Known rows, with every way that one mark hangs from another
K946[K775[K606[K720]]]: [0.98, 1.31, 0.15, -2.15, 1.38, -1.39, 3.91, 1.19, -1.53, 2.02, 3.00, 0.96, -5.39, -1.41, -2.60, 0.59, -1.80, 1.89, -1.69]
K996[K225]: [1.60, 0.32, -0.44, -1.57, 1.45, 1.11, -1.80, 0.57, 1.10, -5.20, -1.38, 0.90, 0.58, -2.36, -2.62, 1.73, 2.12, 3.59, -0.13]
K152[K314[K322[K775] K946]]: [-0.17, -3.34, -0.04, -0.17, 2.47, -0.41, -4.39, 2.40, 1.72, -2.30, 0.50, 0.19, 3.62, -3.60, -1.20, 2.17, 2.30, -3.37, 0.72]
K606[K720[K152[K314[K946]]]]: [2.01, -1.78, -1.87, 1.81, 1.02, -0.21, -1.37, 1.09, 0.55, 2.54, 2.25, -2.05, -1.07, -0.71, -1.84, 2.17, 1.98, -1.28, -0.02]
K322[K314 K775]: [0.52, -2.06, 1.20, -3.65, 3.20, -0.80, -0.67, 2.94, 2.30, -2.67, -2.12, 2.26, -1.50, -3.81, -0.19, 1.94, 0.39, 0.96, -0.26]
K720[K152[K314[K322[K775 K996]]]]: [-0.35, -3.26, -0.27, 2.06, 1.96, -1.53, -4.39, 3.32, 1.08, -5.82, 0.29, -0.47, 3.40, -2.70, -2.32, 2.90, 1.36, -0.49, 0.21]
K775[K606[K720] K946]: [1.62, 1.53, -1.51, -2.47, 1.70, 2.09, 2.91, 1.97, -0.92, 1.76, 2.44, 1.11, -3.58, -1.61, -3.71, 1.61, 0.30, 2.43, 0.15]
K314[K946[K775[K606]]]: [1.07, -0.66, 1.14, -1.49, 2.37, 0.04, 0.47, 1.51, 1.79, 2.08, 0.25, 0.52, -3.00, -2.01, 0.24, 0.63, 1.15, 1.80, -0.11]
K606[K720[K152[K314]]]: [1.79, -0.09, -2.41, 1.28, 1.16, -1.21, -0.55, 1.39, -1.18, 0.18, 2.80, -1.74, -0.82, 0.00, -3.51, 1.89, 0.84, -0.35, -0.82]
K606[K720[K152[K314[K322[K996]]]]]: [1.30, -1.32, -1.77, 3.83, 0.60, -2.18, -1.89, 2.33, -1.87, -2.63, 1.96, -1.07, 1.83, -0.83, -2.75, 2.64, 0.48, -0.40, -0.47]
K720[K152[K314[K322]]]: [1.41, -0.59, -1.66, 0.78, 2.35, -2.39, -4.65, 1.87, -0.68, -2.81, 1.71, -1.54, 2.98, -0.97, -2.79, 2.11, 1.63, -1.48, 0.22]
K775[K606[K720[K152[K314]]] K946]: [1.11, 0.54, -2.71, -0.47, 1.90, 1.14, 1.10, 2.05, -1.04, 2.83, 5.06, -1.33, -2.21, 0.20, -4.14, 2.41, 0.14, 0.61, -0.22]
K314[K152 K322[K775] K946]: [0.83, -4.44, 1.58, -2.70, 0.41, -0.04, -2.83, 0.37, 1.28, -0.79, -0.69, 1.31, -1.12, -3.98, -0.93, 0.74, 3.00, -2.76, 2.57]
K322[K775 K996[K225]]: [-0.29, -2.27, 0.76, -0.44, 1.02, 2.08, -1.51, 2.12, 2.77, -8.17, -2.81, 1.90, 0.82, -4.23, -1.98, 2.69, 1.93, 4.20, 0.14]
K314[K322[K775] K946]: [0.66, -3.04, 1.28, -2.54, 2.15, -0.04, -3.25, 1.94, 2.63, -2.11, -1.13, 1.46, 0.75, -4.95, -1.06, 1.98, 2.27, -1.71, 1.46]
K322[K314 K775[K606]]: [0.04, -0.97, -0.13, -5.93, 3.46, -1.30, -0.41, 2.56, 1.96, -1.05, 0.02, 1.90, -3.01, -4.01, 0.40, 2.35, -0.51, 1.13, -0.46]
K775[K606[K720[K152]] K946]: [1.90, 0.65, -1.54, -2.79, 1.61, 1.54, 2.21, 1.62, -0.30, 2.93, 3.47, -0.22, -4.98, -1.23, -3.97, 2.37, 0.07, 2.29, 0.25]
K606[K720[K152[K314[K946[K775]]]]]: [0.92, -2.65, 0.77, 2.67, 1.20, -0.93, 1.11, 1.43, 0.57, 3.34, 3.17, -1.59, -2.53, 0.35, -1.78, 1.13, 0.37, -0.90, -1.13]
K946[K775[K606[K720[K152]]]]: [1.09, 0.62, 0.22, -2.24, 1.47, -2.17, 3.16, 1.02, -0.85, 2.86, 4.09, -0.45, -6.98, -0.84, -2.80, 1.36, -1.77, 1.81, -1.31]
K152[K314[K322]]: [1.22, 0.20, -1.74, 0.97, 2.27, -1.52, -4.06, 2.08, -1.28, -3.83, 0.68, -0.20, 4.62, -1.34, -2.74, 1.22, 1.65, -1.23, -0.11]
K946[K775]: [1.27, -0.35, 2.05, 0.29, 2.42, -0.24, 0.79, 2.08, 0.32, -1.64, -0.99, 0.92, -1.34, -1.24, -2.28, -0.16, 0.54, 2.72, -0.80]

Rows
[1.32, -1.00, 0.74, -1.81, 1.11, -1.24, 2.39, 0.69, 0.87, 5.26, 3.48, -0.75, -6.93, -1.42, -1.12, 1.78, -0.34, 0.82, -0.65] : K314[K946[K775[K606[K720[K152]]]]]
[0.85, -2.93, 1.34, 2.65, 2.40, -0.40, -1.66, 1.99, 2.17, 1.27, 0.96, -1.80, -0.08, 0.27, -0.78, 0.96, 1.95, -0.02, -0.35] : K720[K152[K314[K946[K775]]]]
[1.93, -2.23, 0.67, 2.35, 1.29, 0.33, -3.54, 2.26, 1.35, -3.28, -3.49, 1.01, 2.82, -3.49, 0.42, 2.10, 3.06, 0.91, 1.45] : K314[K322[K996] K946]
[-0.92, -1.64, 0.45, -2.04, 1.84, 4.31, 0.22, 2.68, 2.97, -5.64, -0.47, 2.25, -0.30, -3.77, -2.87, 3.09, 1.30, 5.48, 0.40] : K322[K775[K606 K946] K996[K225]]
[0.27, -2.15, 0.10, -6.17, 1.87, -1.58, 0.22, 1.21, 0.76, 0.53, 0.09, 1.82, -4.78, -3.30, 0.51, 1.05, 0.27, 0.12, 0.62] : K322[K314[K152] K775[K606]]
[2.43, -2.75, 0.41, -0.90, 0.16, -0.29, -3.03, -0.25, -0.13, 0.20, -1.29, 0.61, -0.36, -2.45, -0.67, 0.32, 3.42, -2.03, 2.61] : K314[K152 K322 K946]
[0.37, -4.20, 2.62, -3.39, 2.01, 2.14, 1.51, 2.37, 1.64, -0.09, -1.40, 2.72, -3.03, -2.01, -1.42, 0.56, 1.39, 0.86, 1.50] : K322[K314[K152] K775[K946]]
[0.39, -4.70, 2.10, -0.23, 2.36, 0.82, -1.21, 3.55, 4.21, -2.28, -4.59, 2.20, -0.34, -4.45, 2.67, 2.61, 2.08, 1.89, 0.54] : K322[K314[K946] K775 K996]
[0.50, -1.57, -0.14, 0.47, 2.71, -1.09, -1.50, 1.63, 1.74, 2.91, 2.97, -2.07, -1.47, -0.31, -0.27, 1.37, 0.99, 0.10, -0.49] : K720[K152[K314[K946[K775[K606]]]]]
[0.27, -3.85, 1.54, 0.58, 1.51, 0.70, -3.23, 2.82, 2.79, -4.29, -3.00, 1.72, 1.93, -5.16, 0.12, 2.57, 2.60, 0.22, 1.53] : K314[K322[K775 K996] K946]
[1.36, -3.01, 3.25, -0.43, 3.04, -0.69, 0.96, 2.31, 2.68, 1.75, -2.25, 1.71, -2.09, -1.61, 1.70, 0.51, 0.49, 1.49, -0.64] : K322[K314[K946[K775]]]
[1.38, -3.77, 0.65, 1.35, -1.04, 0.91, -3.37, -0.36, 0.88, -4.29, -2.77, 1.16, 1.21, -2.87, -0.16, 1.48, 3.80, 1.44, 2.04] : K314[K152 K322[K996[K225]] K946]
[1.17, -2.58, -0.92, 4.54, 1.71, 0.03, -4.65, 2.71, 0.63, -3.46, -1.99, -0.16, 5.70, -2.18, 0.20, 1.83, 3.03, -0.30, 0.74] : K152[K314[K322[K996] K946]]
[0.14, -1.18, 0.10, 0.26, 2.69, -1.96, -1.94, 1.83, 0.03, 1.21, 2.99, -0.37, 1.51, -1.20, -0.39, 0.85, 0.37, -1.58, -0.64] : K152[K314[K322 K946[K775[K606]]]]
[2.04, -3.66, 0.73, 2.21, -0.35, 0.26, -3.07, 0.84, 0.13, -1.99, -3.17, 0.93, 0.80, -2.57, 0.65, 0.61, 4.00, 0.03, 2.51] : K314[K152 K322[K996] K946]
[1.49, -0.35, -2.18, 0.72, 1.12, -2.86, -1.95, 1.40, -2.21, -0.64, 3.69, -1.44, 0.56, -0.63, -3.86, 2.26, 0.13, -2.23, -0.64] : K606[K720[K152[K314[K322]]]]
[1.44, 1.18, -3.72, -1.05, 1.46, -1.89, -0.51, 1.24, -1.60, 1.72, 4.54, -1.95, -2.42, -0.46, -2.89, 2.43, -0.14, -0.24, -0.95] : K775[K606[K720[K152[K314]]]]
[-0.58, -2.45, 0.31, -0.17, 3.03, 1.71, -2.17, 3.65, 0.76, -3.60, 1.39, 1.10, 4.15, -2.20, -4.56, 1.89, 1.27, -1.34, 0.58] : K152[K314[K322[K775[K946]]]]
[0.70, -3.45, 1.31, -3.89, 1.47, -0.98, -0.15, 1.35, 1.11, -1.17, -1.79, 2.13, -3.31, -2.99, -0.16, 0.54, 1.03, -0.09, 0.91] : K322[K314[K152] K775]
[-0.12, -2.10, 0.67, -4.87, 1.36, 1.38, -0.38, 1.32, -0.17, -0.38, 2.29, 1.98, -2.22, -3.11, -3.57, 0.99, 1.12, -0.64, 2.20] : K314[K152 K322[K775[K606 K946]]]
[1.11, -2.93, 2.14, -2.86, 1.60, -1.62, 1.68, 0.60, 1.14, 4.72, 0.08, 1.24, -5.58, -0.99, 2.54, -0.33, 0.50, 0.50, 0.19] : K322[K314[K152 K946[K775[K606]]]]
[1.94, -2.68, 0.67, 0.83, 0.71, -0.35, -0.22, 1.83, -0.16, -2.35, -4.15, 1.67, -1.44, -1.60, 1.31, 0.38, 1.77, 2.70, 0.83] : K322[K314[K152] K996]
[0.41, -4.05, 3.67, 1.75, 1.79, 0.38, 0.80, 2.13, 3.54, -2.71, -3.69, 2.26, -0.45, -2.00, 2.21, 1.94, 0.67, 4.56, -1.26] : K322[K314[K946[K775]] K996[K225]]
[1.17, -5.06, 3.71, 2.42, 0.72, -0.27, 1.56, 1.76, 1.69, 0.91, -3.75, 1.85, -2.98, -1.06, 2.97, -0.46, 1.59, 2.12, 0.46] : K322[K314[K152 K946[K775]] K996]
[0.02, -2.83, 1.82, 1.01, 2.09, 4.32, 0.17, 4.06, 2.53, -4.71, -2.94, 2.25, 0.74, -3.25, -2.80, 1.85, 2.19, 4.04, 1.16] : K322[K775[K946] K996]
[0.26, -3.31, 2.07, -2.67, 1.08, 2.01, -0.57, 1.61, 0.25, -2.10, 0.33, 2.10, -0.64, -2.64, -4.10, 0.50, 1.83, -0.73, 2.45] : K314[K152 K322[K775[K946]]]
[1.50, -0.36, -3.27, -0.50, 1.36, -0.88, -1.10, 0.89, 0.32, 3.91, 4.16, -2.21, -2.54, -1.13, -1.08, 2.59, 1.20, -1.20, -0.15] : K775[K606[K720[K152[K314[K946]]]]]
[1.43, -1.64, -1.16, 1.42, 2.12, -0.52, -4.71, 1.73, 0.43, -1.35, -0.07, -0.36, 4.39, -1.74, -0.78, 1.42, 2.88, -2.27, 0.65] : K152[K314[K322 K946]]
[1.79, -1.86, -1.67, 1.34, 1.05, -1.98, -2.75, 1.16, -0.40, 1.56, 3.16, -1.61, 0.61, -1.29, -1.91, 2.65, 1.44, -3.19, 0.24] : K606[K720[K152[K314[K322 K946]]]]
[0.11, -2.26, 1.21, -0.05, 1.75, -0.23, -2.59, 3.20, 0.98, -6.44, -2.40, 1.91, 1.95, -4.59, -1.84, 2.15, 1.19, 1.21, 0.74] : K314[K322[K775 K996]]
